Every row comes from one small tree of marks. The marks that hang from a mark follow it in brackets, in the order of their numbers. Every link used is in the known rows. Which tree was each row made from?
Known rows:
k_84{k_36 k_576{k_624} k_666}: [  6.4 -33.9 -15.7   9.2 -10.1   6.7 -23.4  -0.4  -4.7 -25.0  18.4 -13.8
 -42.8  -9.1  -3.6  16.8   3.2  23.6 -13.9  14.2  -1.9  -0.9]
k_546{k_84{k_36 k_541 k_597 k_666}}: [-12.0 -48.8  -4.8  -1.1 -16.0  -2.2 -61.5  -5.7 -15.1 -19.7  33.8 -13.0
 -72.1  -1.5  49.5  19.7  11.3  -6.8 -54.3  22.7  -0.8  12.5]
k_546{k_84{k_36 k_541 k_597}}: [-10.8 -32.5  11.7   0.8  -9.6 -19.0 -64.9  -9.7  -7.3 -16.1  26.8  -8.9
 -62.9 -12.1  54.4   3.4   6.1 -15.1 -52.8  22.1  -0.5  -3.3]
k_666{k_84{k_576}}: [  2.8  -3.3  11.7  20.2   9.1   7.3 -24.4   2.0 -14.1  11.2   2.6 -11.1
  17.3  12.1 -17.8   1.3   6.4  18.9 -13.8   0.4   0.5   2.9]
k_624{k_576{k_84{k_36 k_541 k_666}}}: [  1.1 -29.9 -18.4  -1.7 -11.7  35.4 -30.2 -11.6  -2.3 -38.7  35.1   1.4
 -46.2  -0.1  27.8   9.7   9.8  13.1 -45.9  11.8  -0.2  23.7]
k_597{k_84{k_666}}: [-12.9  -7.0  18.7  19.2  -0.2   6.1  -6.2  12.8 -18.5  14.2   6.8  -6.3
   2.0   7.9 -12.0  24.5   7.2  29.0   2.0   4.7  -2.9   4.3]
k_576{k_84{k_541}}: [ -2.5 -23.6   8.8  -6.2  -4.3   0.3  -4.9  -8.2  -2.3  -8.4  15.2  -3.9
 -22.2   0.1  21.6 -10.7   2.0   9.0 -11.4  -4.5   0.4  23.6]
k_624{k_576{k_84{k_541}}}: [  1.2 -21.3 -11.3  -4.8  -2.1  29.1 -20.2 -11.2   3.8 -13.9  22.2   2.5
 -15.7   5.0  28.3  -6.0   4.6   9.3 -26.7  -1.8   1.3  25.4]
k_546{k_84}: [ -1.5 -13.4  17.9   2.6   0.0 -26.4  -8.3   8.1  -6.5   2.5  -2.1  -8.0
 -10.9  -4.9  18.5   0.8   4.2   8.2 -13.3  10.0   1.5   7.5]
k_546{k_84{k_541 k_576{k_624}}}: [ -4.2 -54.7  11.1   8.3  -6.0 -16.7 -31.3   0.3  -3.3   5.5  15.5 -16.2
 -38.2  -2.0  27.7   1.0   4.5  23.8 -27.7   5.2   2.2  23.5]
k_84{k_36 k_541 k_546 k_576{k_624}}: [  1.5 -44.8 -22.7  25.6 -14.9   4.6 -54.0 -15.8   5.1 -18.0  31.4 -22.6
 -62.0 -12.1  27.1  11.3   1.9   6.9 -49.2  16.1   3.6  -5.6]
k_546{k_84{k_541}}: [-11.0 -30.1  17.1   2.3  -6.7 -18.0 -18.9   0.1  -7.8   5.3  14.1  -1.1
 -26.8   2.5  31.5   0.4   5.4   2.1 -33.1   4.6   3.1  21.8]
k_597{k_84{k_36 k_546 k_666}}: [-10.0 -11.3   3.5  41.5  -7.9   1.7 -37.3   4.0 -15.5  -8.3  20.4 -21.1
 -31.8  -5.5   5.1  35.1   8.0  22.6 -32.8  26.5   0.3 -14.3]
k_666{k_84{k_36 k_541}}: [ -7.5   0.7  26.1  13.5  -0.6   0.5 -33.9  -7.9 -11.2 -13.5  25.9  13.2
 -17.5   7.0   4.8   1.8   2.9  -2.7 -45.6   5.0   1.6   2.0]
k_624{k_576{k_84{k_36 k_546 k_597}}}: [ 16.6 -15.2 -31.3  10.0  -6.0  22.0 -69.8 -14.5   5.8 -36.7  19.9 -32.2
 -46.0 -14.3  49.9   9.5   6.9   1.1 -43.5  29.6  -0.1 -18.7]
k_36{k_84{k_546 k_576 k_666}}: [ -6.6 -34.5 -37.2  34.9  -7.9  26.0 -53.4   4.3 -20.5  19.5  14.2 -38.4
 -16.8   8.5   8.4  34.7  13.7  -0.3 -18.2   9.6  -0.3   1.9]
k_666{k_84}: [  1.8   9.7  23.7  10.1   8.9   0.5  -9.8   4.6 -12.1   3.2  -0.8   1.5
  21.6  18.4 -13.7   1.8   1.9  11.8  -9.5  -3.7   0.9   1.9]
k_597{k_84{k_36 k_546}}: [ -8.2   2.7  19.5  42.0  -1.5 -13.8 -41.3  -0.6  -6.9  -3.5  14.9 -16.9
 -23.9 -16.5   8.5  21.1   3.7  14.1 -30.9  26.4   0.4 -25.5]
k_597{k_84{k_36 k_546 k_576 k_666}}: [ -9.7 -26.4  -6.5  53.7  -8.1   3.8 -55.8   0.2 -18.5   1.5  25.2 -31.2
 -35.2 -11.8  -1.5  32.4  12.2  30.8 -38.0  29.0   0.2 -12.5]

Which tree is each row?
[  9.6 -21.7 -24.0  -7.2  -5.9  38.1 -47.9  -6.6  -5.7 -42.2  20.6 -17.5
 -44.2  -4.8  34.0  12.9  10.1   9.2 -28.6  21.9  -4.4   1.3]	k_624{k_576{k_84{k_36 k_597 k_666}}}
[  2.1 -48.2 -54.3  20.8 -11.7  35.3 -63.9  -6.3 -11.0   3.1  15.9 -46.8
 -37.7   7.5  17.5  20.5  12.4   3.0 -29.3  14.0   1.3  -0.8]	k_84{k_546 k_576 k_597 k_666}
[ -1.1 -15.6  14.4  -3.3  -7.5 -10.5 -18.3 -13.8  -1.0 -29.0  24.5   0.9
 -44.5 -16.3  28.3  -8.9   2.4   3.5 -28.7   9.6  -0.7   9.4]	k_576{k_84{k_36 k_541}}
[ -6.4 -40.3 -32.9  25.7 -11.5  17.4 -43.5 -15.3  -1.5  10.0  24.2 -23.5
 -33.0   1.1  16.5   5.1   8.3  -2.2 -40.7   4.4   6.1   9.9]	k_84{k_541 k_546 k_576}
[ -1.2 -39.3 -36.6   4.2  -6.5  34.8 -46.0  -3.7 -12.0   2.8  13.0 -28.8
 -25.9   5.5   8.6  14.0  10.8   2.4 -11.1   6.8  -2.2   3.7]	k_84{k_576 k_597 k_666}
[-13.3 -27.3  31.1  33.1  -1.2  -9.2 -47.4  -4.3  -4.2   0.3  27.2  -9.1
 -40.3 -15.6   9.3  11.4   1.5  28.8 -26.6  13.7  -2.4  -6.4]	k_597{k_84{k_36 k_541 k_576{k_624}}}
[  7.1  -5.7  -5.6  19.2   1.7  18.1 -54.4  -1.8 -12.1   3.8   3.6 -29.5
  -3.3  19.0  16.0  12.8   5.8   1.2 -29.2   6.9   2.6 -13.7]	k_666{k_84{k_546 k_597}}
[-15.5 -48.5   9.7  26.6  -5.4  18.6 -31.3   5.4 -14.5  14.7  24.4 -14.2
 -25.5  10.0  -1.6  23.7   5.9  42.8 -12.3  -0.6  -1.6  21.7]	k_597{k_84{k_541 k_576{k_624} k_666}}
[ 14.5 -28.6   2.7 -12.0  -5.7   5.3  12.3   9.3  -4.3 -25.6   2.0 -18.2
 -19.2   4.2   7.5   7.1  -0.8  40.7  16.1  -2.6  -2.8  19.6]	k_576{k_84{k_666} k_624}
[ -6.9 -20.4 -13.7  12.3   5.2  15.5 -71.1  -0.5 -15.0  22.4   5.3 -29.4
 -10.6  -0.4  20.8  13.8   9.6 -15.3  -1.2   8.2  -6.5 -14.4]	k_36{k_84{k_576 k_597}}
[ -4.1 -42.5 -46.5  29.9  -7.1  34.3 -84.6   0.1 -21.2  19.0  14.7 -52.1
 -29.5  10.0  26.1  36.4  15.1  -9.4 -20.7  13.6  -2.6  -7.2]	k_36{k_84{k_546 k_576 k_597 k_666}}
[ -3.6 -54.9 -24.1   4.0 -12.7  25.7 -20.1  -3.5  -5.6  -2.2  24.1 -11.2
 -34.2  11.3   3.1  14.1   4.3  20.4 -18.6  -6.6   0.9  26.9]	k_84{k_541 k_576{k_624} k_666}
[-10.6 -48.6  -1.9   9.2  -8.5 -14.2 -82.3 -13.2  -9.1  -8.5  30.3 -22.3
 -67.2 -16.6  48.0   2.4  12.2 -11.6 -58.9  26.4  -0.5   1.6]	k_546{k_84{k_36 k_541 k_576 k_597}}
[ -8.1 -13.3   9.5  53.2  -2.0 -11.5 -59.9  -4.2  -8.5   2.8  19.4 -30.5
 -28.1 -22.6   3.2  18.4   7.9  19.7 -36.3  30.4   0.2 -24.0]	k_597{k_84{k_36 k_546 k_576}}
[ -2.3 -30.3  -2.5  -2.7 -11.0 -10.4 -51.0   2.4 -15.0 -22.9  16.5 -19.3
 -54.9  -8.3  36.2  19.7  10.7   1.7 -36.2  27.9  -3.1  -1.2]	k_546{k_84{k_36 k_597 k_666}}
[ -9.2 -33.2 -19.0   8.7  -8.3  12.3 -71.3 -20.8  -3.3 -10.0  31.8 -13.9
 -57.7 -13.8  29.8   0.6   7.8 -18.3 -44.7  15.1  -1.7  -8.2]	k_84{k_36 k_541 k_576 k_597}
[-19.6 -28.2   3.1  40.9 -13.6   6.1 -48.4  -4.8 -16.0  -3.2  37.2 -12.4
 -47.0  -1.2  16.9  33.5   9.5  14.1 -53.2  18.8   2.7  -1.2]	k_597{k_84{k_36 k_541 k_546 k_666}}
[  0.9 -16.5  12.5   0.6  -4.0 -25.1 -55.6  -1.3  -6.3 -16.8  10.3 -16.6
 -47.8 -18.2  40.9   6.3   5.6  -7.1 -34.7  28.2  -3.2 -15.3]	k_546{k_84{k_36 k_597}}
[ -9.9 -41.6   5.2  43.8  -4.8   5.0 -49.6  -2.0  -3.6  20.1  23.1 -30.3
 -26.8  -1.2  14.1  17.0   3.1  33.8 -27.4   6.4   2.9   3.7]	k_597{k_84{k_541 k_546 k_576{k_624}}}
[ -4.9 -34.6 -33.3  10.4 -13.2  21.8 -59.2 -14.9   0.1   2.5  22.4 -22.6
 -41.4   9.3  42.1   8.8   4.9 -19.1 -40.7   5.5   4.0  -1.7]	k_84{k_541 k_546 k_597}
[ 11.0 -39.5 -31.7   1.1 -10.9  24.0 -39.0  -3.4  -9.8 -16.1   9.7 -45.3
 -37.4   4.9  33.8  12.8   9.3  14.1 -16.3  11.3  -0.3   5.9]	k_576{k_84{k_546 k_597 k_666}}
[ 12.1  -9.6  -2.3  12.1  -8.1 -14.8 -26.8  -7.9  -0.3 -31.6  13.5 -24.7
 -39.3 -23.7  27.1   2.3   2.2  13.2 -26.6  21.9   1.0 -11.9]	k_576{k_84{k_36 k_546}}
[ -2.8 -46.3 -15.3 -13.4 -11.3  27.9 -32.2  -8.6 -12.1 -15.4  24.9 -19.9
 -43.3   9.3  36.4   4.8   8.5   9.1 -17.4  -0.8  -2.2  25.8]	k_576{k_84{k_541 k_597 k_666}}
[ 12.6   0.9  -0.9  -0.1   1.1   9.9 -25.0  -7.1   5.0 -38.1  13.6  -2.1
 -21.3 -18.2  21.1  -1.0   3.3  11.4 -21.5  19.0  -1.7  -1.0]	k_624{k_576{k_84{k_36}}}
[ 10.8 -55.0 -50.0  15.6 -13.9  36.1 -56.4  -2.2  -5.4  -4.6  12.5 -49.0
 -43.2   6.4  20.3  24.3   7.0  19.6 -18.1  10.9   0.7  -0.8]	k_84{k_546 k_576{k_624} k_597 k_666}
[  2.0 -37.9 -46.0  24.4 -11.9  23.1 -32.0  -2.6 -10.6   2.8  14.2 -34.6
 -24.1   5.8   0.5  21.9  12.1  11.3 -25.2  10.4   4.2   8.7]	k_84{k_546 k_576 k_666}
